Known rows, with every way that one mark hangs from another
Z[Y]: -2.44, 2.79, -1.43, -0.49, -2.62, -2.33, 3.33, -2.31, -4.06, 2.47, -1.65, 2.13, -5.13, -0.35, 3.73, -0.95, 2.12, -1.94, 0.57, -3.19, -0.54
F[D Y]: 1.67, -0.96, 3.31, 3.25, -2.54, -1.87, -1.76, -0.42, -2.06, 4.06, -1.60, 1.45, 1.47, 0.54, 4.26, 0.85, 1.36, -4.88, 2.58, -4.42, 0.02
D[F[N V]]: -5.22, 2.28, -3.18, -0.07, 2.87, -6.94, -1.34, -3.88, 0.35, -4.61, 4.26, -5.47, -3.76, -0.02, -1.39, 0.12, 4.30, 7.93, -0.02, 1.80, -3.34
E[F[D V Y[Z]]]: 4.54, 0.91, 2.83, 2.74, 0.63, -0.65, -0.43, 4.26, 2.48, 1.01, 0.03, 1.85, 2.49, 0.57, 0.68, -1.32, -0.88, -1.19, 1.67, -2.30, 1.45
E[F]: 0.67, 4.14, 0.95, 2.85, -0.47, 1.59, 0.54, 0.86, -4.28, 2.98, 1.15, -2.36, 0.24, 2.09, 1.49, 0.58, -3.89, 0.33, -0.66, 1.04, 1.44
L[F Q]: -2.70, -2.06, -2.48, -0.83, 2.35, 2.13, 0.13, -0.54, -3.62, 1.33, 1.36, 0.79, -0.46, 1.44, -2.13, 0.39, -3.01, -1.68, -1.45, 3.48, -1.09
V[F[D N Y]]: 3.02, 0.98, 1.92, 1.71, -3.23, -0.15, -0.83, -2.49, 0.58, -1.99, 0.99, 0.00, 3.77, 0.66, 2.29, 3.04, -0.17, -2.95, 1.00, -2.91, 1.56
Q[L[F[Y[Z]]]]: 0.59, 0.85, 2.11, -4.10, -1.44, 1.45, 3.49, 2.26, 2.75, 1.05, -2.93, 1.06, -3.48, -2.63, -0.88, -3.24, 0.70, -1.96, 0.64, -0.17, 0.88
L[F[D Y] Q]: 1.37, -5.56, 1.43, 0.88, 0.19, 1.72, -1.83, 0.86, -1.84, 4.03, -1.27, 4.85, 3.58, 1.15, 1.16, 0.62, -2.91, -5.99, 1.51, 0.15, -0.83
V[F[D Y[Z]]]: 4.61, 2.89, 2.37, 0.42, -3.38, -0.44, 3.83, 0.94, 0.96, 0.06, -0.79, 1.59, 2.55, 1.37, 0.49, -0.27, 0.84, -5.13, 1.67, -2.44, 2.73
L[F[Y] Q[V]]: -0.33, -2.28, -2.34, -0.63, 0.19, 5.34, 2.95, 1.14, -5.18, 5.95, -2.16, 3.57, 2.31, 1.35, -2.01, -1.45, -4.01, -2.72, -1.76, 4.17, 1.50
Q[L V]: -2.26, 4.48, -0.12, -2.20, -2.33, 0.60, 1.17, 2.78, -3.65, 3.83, -2.99, -4.19, -4.21, -1.03, 0.39, -0.29, 2.31, 2.76, -1.85, 0.40, 2.14
F[D N V Y[Z]]: 0.83, -0.35, 0.06, 1.64, 1.01, -3.64, -1.72, -1.41, 6.40, -4.91, 1.18, 0.52, -0.05, -1.58, 0.55, -1.08, 2.60, 0.75, 1.86, -3.64, -1.48
F[D N V Y]: -0.19, -2.51, 0.58, 2.72, 1.24, -3.55, -5.32, -1.66, 2.59, -2.80, 1.51, -0.16, 0.69, -1.40, 2.26, 1.32, 2.88, -0.34, 1.01, -4.58, -1.86
D[F[N V Y[Z]]]: -2.58, 3.11, -2.37, -0.94, 0.79, -6.34, 2.11, -2.81, 4.79, -4.26, 2.83, -2.93, -2.23, -1.26, -2.67, -2.74, 3.84, 5.15, 1.79, 1.30, -1.48
L[F Q[V]]: -2.15, -0.83, -3.65, -0.55, 1.62, 4.38, 3.14, 0.33, -5.58, 3.11, -0.77, 1.20, -0.18, 2.00, -2.87, -0.90, -3.46, 1.28, -2.50, 5.50, 0.03
Y[Z]: -1.48, 4.76, -1.05, 0.64, -0.36, -1.35, 3.78, -1.39, -0.27, -1.12, 0.92, -2.19, -3.57, 0.11, -1.01, -2.08, 1.25, 0.64, 0.14, 0.12, -0.39
Q[L[F[D N]] V]: 0.10, -0.47, 1.23, -1.48, -0.73, 2.29, 0.63, 0.31, 1.20, -1.02, -3.47, -0.91, -3.32, -1.63, 2.73, 0.18, -0.28, 5.87, -0.02, 0.71, -1.87
E[F[D V]]: 1.78, 0.25, 2.01, 3.49, 2.49, -1.18, -3.82, 3.48, -1.38, 0.72, 1.51, -0.89, 0.90, 2.10, 1.91, 1.28, -0.47, 1.48, -0.09, -1.78, -0.56
V[F[D Y]]: 3.48, 0.58, 2.98, 1.40, -3.38, -0.09, 0.26, 0.55, -2.50, 2.65, -0.49, 0.85, 3.61, 2.04, 2.00, 2.15, 1.22, -6.26, 0.83, -3.35, 2.52
D[F[V]]: -5.06, 2.03, -1.87, -0.24, 2.47, -7.23, -0.57, -0.54, -2.58, -0.14, 2.50, -4.49, -3.78, 1.19, -1.56, -0.64, 5.55, 4.66, -0.34, 1.56, -2.43
V[F[D]]: 1.38, 2.13, 1.54, 1.39, -1.71, -0.90, 0.37, -0.15, -2.90, -0.23, 0.73, -1.27, 1.17, 2.55, 1.33, 2.61, 1.56, -2.13, 0.01, -1.87, 0.96

Rows
1.18, 2.40, 0.11, 1.75, -1.50, -1.02, -0.47, -3.07, 0.11, -4.47, 2.22, -2.35, 1.26, 1.64, 1.52, 3.32, 0.31, 0.66, 0.19, -1.48, -0.04  V[F[D N]]
-3.03, 0.52, -0.29, -0.33, 1.09, -6.41, -0.74, -0.18, -1.98, 2.29, 1.38, -2.23, -1.55, 0.75, -0.97, -1.16, 4.96, 0.79, 1.03, -0.10, -0.98  D[F[V Y]]
4.17, 2.97, 1.09, 0.84, -3.47, -0.10, 2.77, -2.01, 3.99, -4.01, 0.83, 0.26, 2.91, 0.19, 0.47, 0.52, -0.43, -1.96, 1.74, -2.05, 1.94  V[F[D N Y[Z]]]
0.79, 2.97, -0.58, 0.50, -2.62, 1.05, 1.03, -3.46, -0.63, -1.55, 2.30, -1.71, 2.24, 0.94, -0.53, 2.12, -0.62, -2.59, -1.49, -0.65, 2.64  V[F[N Y]]
2.39, 1.48, 1.72, 2.58, -2.53, -1.85, 1.17, -3.07, 4.63, -2.77, -0.11, 0.73, 0.74, -1.17, 2.61, -0.91, -0.03, -0.57, 3.35, -2.86, -0.82  F[D N Y[Z]]
4.40, 0.70, 3.60, 4.70, -2.45, 1.47, -2.08, -0.62, 0.47, 1.44, 0.26, 1.01, 4.49, 0.42, 4.98, 2.09, -5.23, -0.65, 2.65, -1.98, 0.96  E[F[D N Y]]
1.99, -4.47, 0.42, 0.93, -0.57, 4.16, 1.20, 2.08, -3.64, 5.94, -3.51, 5.23, 3.52, 1.86, 0.89, -0.50, -3.31, -3.26, 0.69, 2.20, 0.57  L[F[D Y] Q[V]]
-0.32, 0.32, 0.46, -3.02, -1.67, 4.10, 1.96, -0.03, 0.35, 1.66, -3.53, -0.34, -1.98, -2.64, 0.77, -1.34, -1.23, 2.55, -1.21, 1.20, 0.67  Q[L[F[N Y]] V]
-3.63, -1.67, -0.13, -4.11, 3.57, -1.31, -2.93, 2.97, 0.60, -1.51, -0.29, -2.40, -5.78, -1.97, -2.37, -0.52, 3.96, 1.95, -2.56, -0.03, -1.66  Q[L[F[V]]]
-3.61, 1.07, -1.70, 0.10, 1.10, -6.45, -1.64, -3.02, 0.83, -2.10, 2.86, -3.26, -1.44, -0.80, -0.92, -0.39, 3.73, 4.22, 0.78, 0.44, -1.85  D[F[N V Y]]
0.93, -5.50, 0.26, 1.06, 0.11, 2.19, -2.25, -2.47, 1.18, -0.38, 0.26, 3.96, 3.94, -0.13, 1.61, 1.59, -4.33, -2.83, 1.71, 0.69, -1.61  L[F[D N Y] Q]
-0.74, -3.93, -1.23, 1.27, 1.87, 1.22, -2.20, -2.83, 1.02, -2.78, 1.52, 1.74, 1.24, 0.40, 0.57, 2.18, -3.46, 1.09, 0.80, 2.16, -3.22  L[F[D N] Q]
-0.36, -1.80, 2.25, -1.41, -0.26, -0.26, -2.59, -1.04, 3.16, -3.37, -1.51, -1.38, -3.59, -2.27, 3.33, 1.41, 0.68, 3.09, 1.16, -1.10, -2.96  Q[L[F[D N]]]
0.20, -7.35, -0.11, 0.20, 3.77, -0.18, -4.57, 2.41, 0.11, 1.69, 0.05, 4.21, 2.85, 1.04, -1.20, 0.64, 0.11, -4.50, 0.17, -0.36, -1.58  L[F[D V Y] Q]
2.64, 2.25, 2.30, 4.73, -0.99, 0.72, -1.68, -1.45, -0.09, -1.36, 1.35, -1.39, 2.00, 1.05, 4.16, 2.53, -4.70, 3.07, 1.61, -0.50, -0.52  E[F[D N]]
3.16, 0.34, -0.36, 0.54, -3.69, 3.38, 1.09, 2.98, -4.90, 5.03, -1.66, 2.03, 6.61, 3.20, -1.15, 2.29, -1.66, -5.06, -0.83, 1.51, 5.01  L[Q[V[F[D Y]]]]
-0.70, -2.07, -3.42, -0.23, 0.32, 5.27, 2.40, -2.05, -2.11, 1.72, -0.48, 2.27, 2.80, 0.40, -1.84, -0.51, -4.98, 0.36, -1.45, 4.60, 0.63  L[F[N Y] Q[V]]
-1.43, -2.99, 1.44, -4.04, 2.23, -0.21, -3.27, 3.49, 1.09, 1.11, -1.31, -0.23, -3.30, -2.68, -1.46, -0.93, 3.66, -1.76, -1.61, -1.72, -0.10  Q[L[F[V Y]]]
-0.50, -1.45, 2.91, -3.22, -1.34, 1.32, -0.63, 1.91, -0.61, 3.56, -2.97, 0.23, -2.68, -2.35, 0.94, -0.95, 0.86, -3.17, -0.29, -1.10, 0.69  Q[L[F[Y]]]
-1.82, -5.57, -2.96, 0.32, 5.33, -0.85, -5.00, -1.24, 2.60, -5.06, 3.00, 1.09, 0.42, 0.45, -1.89, 1.85, -0.60, 2.44, -0.77, 1.41, -4.06  L[F[D N V] Q]
-4.07, -3.61, -4.06, -1.55, 5.90, 0.22, -2.57, 1.29, -1.62, -0.93, 2.64, 0.41, -1.04, 0.88, -4.61, 0.07, -0.03, -0.15, -2.96, 3.09, -2.03  L[F[V] Q]
-0.95, -2.99, -3.09, -2.29, 4.01, 1.15, 0.73, 1.84, 2.37, -0.82, 1.39, 3.00, 0.51, -0.24, -5.65, -2.91, -0.32, -2.80, -1.31, 2.64, -0.15  L[F[V Y[Z]] Q]
1.86, 4.21, -0.26, 0.01, -3.28, 3.26, 4.79, 0.76, -5.75, 4.11, -1.36, -0.47, 2.33, 2.23, -1.11, 0.06, -0.32, -2.83, -2.35, 0.61, 4.86  Q[V[F[Y]]]
-1.87, 2.63, -0.97, -1.14, 0.67, -6.37, 2.76, 0.26, 1.28, 0.04, 1.25, -1.61, -2.21, 0.11, -2.89, -3.73, 5.03, 2.06, 1.58, 0.77, -0.68  D[F[V Y[Z]]]
0.72, -0.82, 2.54, -1.85, -0.77, 2.13, 1.00, 3.41, -1.98, 2.94, -5.13, 0.09, -3.58, -0.62, 2.70, -0.65, 1.02, 2.75, 0.17, 0.42, -0.79  Q[L[F[D]] V]
5.31, 3.09, 3.27, 3.82, -2.67, 1.53, 1.61, -0.34, 3.98, -0.74, -0.01, 1.12, 3.83, 0.11, 3.44, -0.31, -5.22, 0.20, 3.08, -1.02, 1.22  E[F[D N Y[Z]]]
1.66, -0.68, 1.29, 1.50, 1.00, -3.73, -0.90, 1.97, 3.20, -0.72, -0.30, 1.21, -0.35, -0.59, 0.22, -1.75, 3.83, -2.21, 1.70, -3.93, -0.65  F[D V Y[Z]]
-1.96, -0.96, -1.00, 2.64, 2.92, -4.45, -4.74, -2.20, 2.35, -5.41, 2.68, -2.36, -1.41, -0.34, 1.40, 1.94, 3.29, 3.39, 0.25, -3.10, -3.44  F[D N V]
0.76, -0.15, -2.53, -1.53, -0.21, 5.41, 6.84, 1.34, -1.62, 3.74, -2.23, 3.85, 1.46, 1.00, -4.10, -3.90, -3.92, -1.55, -0.87, 5.11, 1.77  L[F[Y[Z]] Q[V]]
-1.29, 2.02, -2.38, 0.33, 1.57, -2.50, 0.32, -2.40, 4.97, -5.20, 2.56, -1.29, -1.43, -2.07, -2.60, -2.04, 2.35, 1.38, -0.51, -1.64, -0.51  F[N V Y[Z]]
-1.48, -3.39, 0.74, -2.13, 3.44, -2.32, -5.32, 1.04, 4.89, -5.71, 0.08, -1.49, -4.02, -2.72, 1.16, 1.08, 3.08, 4.50, -0.36, -1.72, -3.87  Q[L[F[D N V]]]
-2.10, -2.62, 0.22, -3.80, 2.49, -0.34, -3.60, 0.45, 3.94, -3.32, 0.01, -1.23, -3.10, -3.82, -1.30, -0.04, 1.99, 1.27, -1.46, -1.06, -1.24  Q[L[F[N V Y]]]
0.77, 2.63, -2.83, -0.79, -3.03, 4.64, 3.01, 2.21, -5.99, 4.77, -0.36, 0.32, 5.20, 2.81, -3.88, 1.24, -2.48, -4.41, -3.07, 3.19, 6.10  L[Q[V[F[Y]]]]
-2.20, 1.85, -1.12, -2.71, -0.19, 3.15, 2.07, -0.63, -0.37, -1.02, -2.10, -2.42, -4.46, -2.13, -0.23, -0.88, -0.88, 6.46, -2.12, 2.88, -0.69  Q[L[F[N]] V]
1.33, 4.35, 0.60, -1.82, -3.82, 1.22, 0.53, 1.44, -0.10, -2.17, -1.82, -3.73, -0.65, -0.42, 1.15, 2.74, 1.27, 3.95, -1.42, -0.06, 2.70  Q[L V[F[D N]]]
-0.09, -0.11, 1.73, -3.24, -1.98, 3.94, 2.65, 3.09, -2.92, 5.84, -4.91, 0.66, -2.63, -1.59, 0.34, -2.07, 0.22, -0.60, -1.08, 0.79, 1.65  Q[L[F[Y]] V]
3.03, 5.14, 0.72, 1.99, -1.92, 2.40, 3.16, -1.40, 2.74, -1.03, 1.34, -0.52, 2.17, -0.41, 0.29, -1.22, -5.46, 0.80, 1.05, 1.18, 2.31  E[F[N Y[Z]]]
-2.51, -4.94, -3.77, -1.03, 4.46, 1.12, -3.29, -1.50, 1.76, -2.59, 3.17, 1.60, 1.89, -0.71, -3.81, 0.23, -1.75, -0.89, -1.80, 2.16, -1.44  L[F[N V Y] Q]
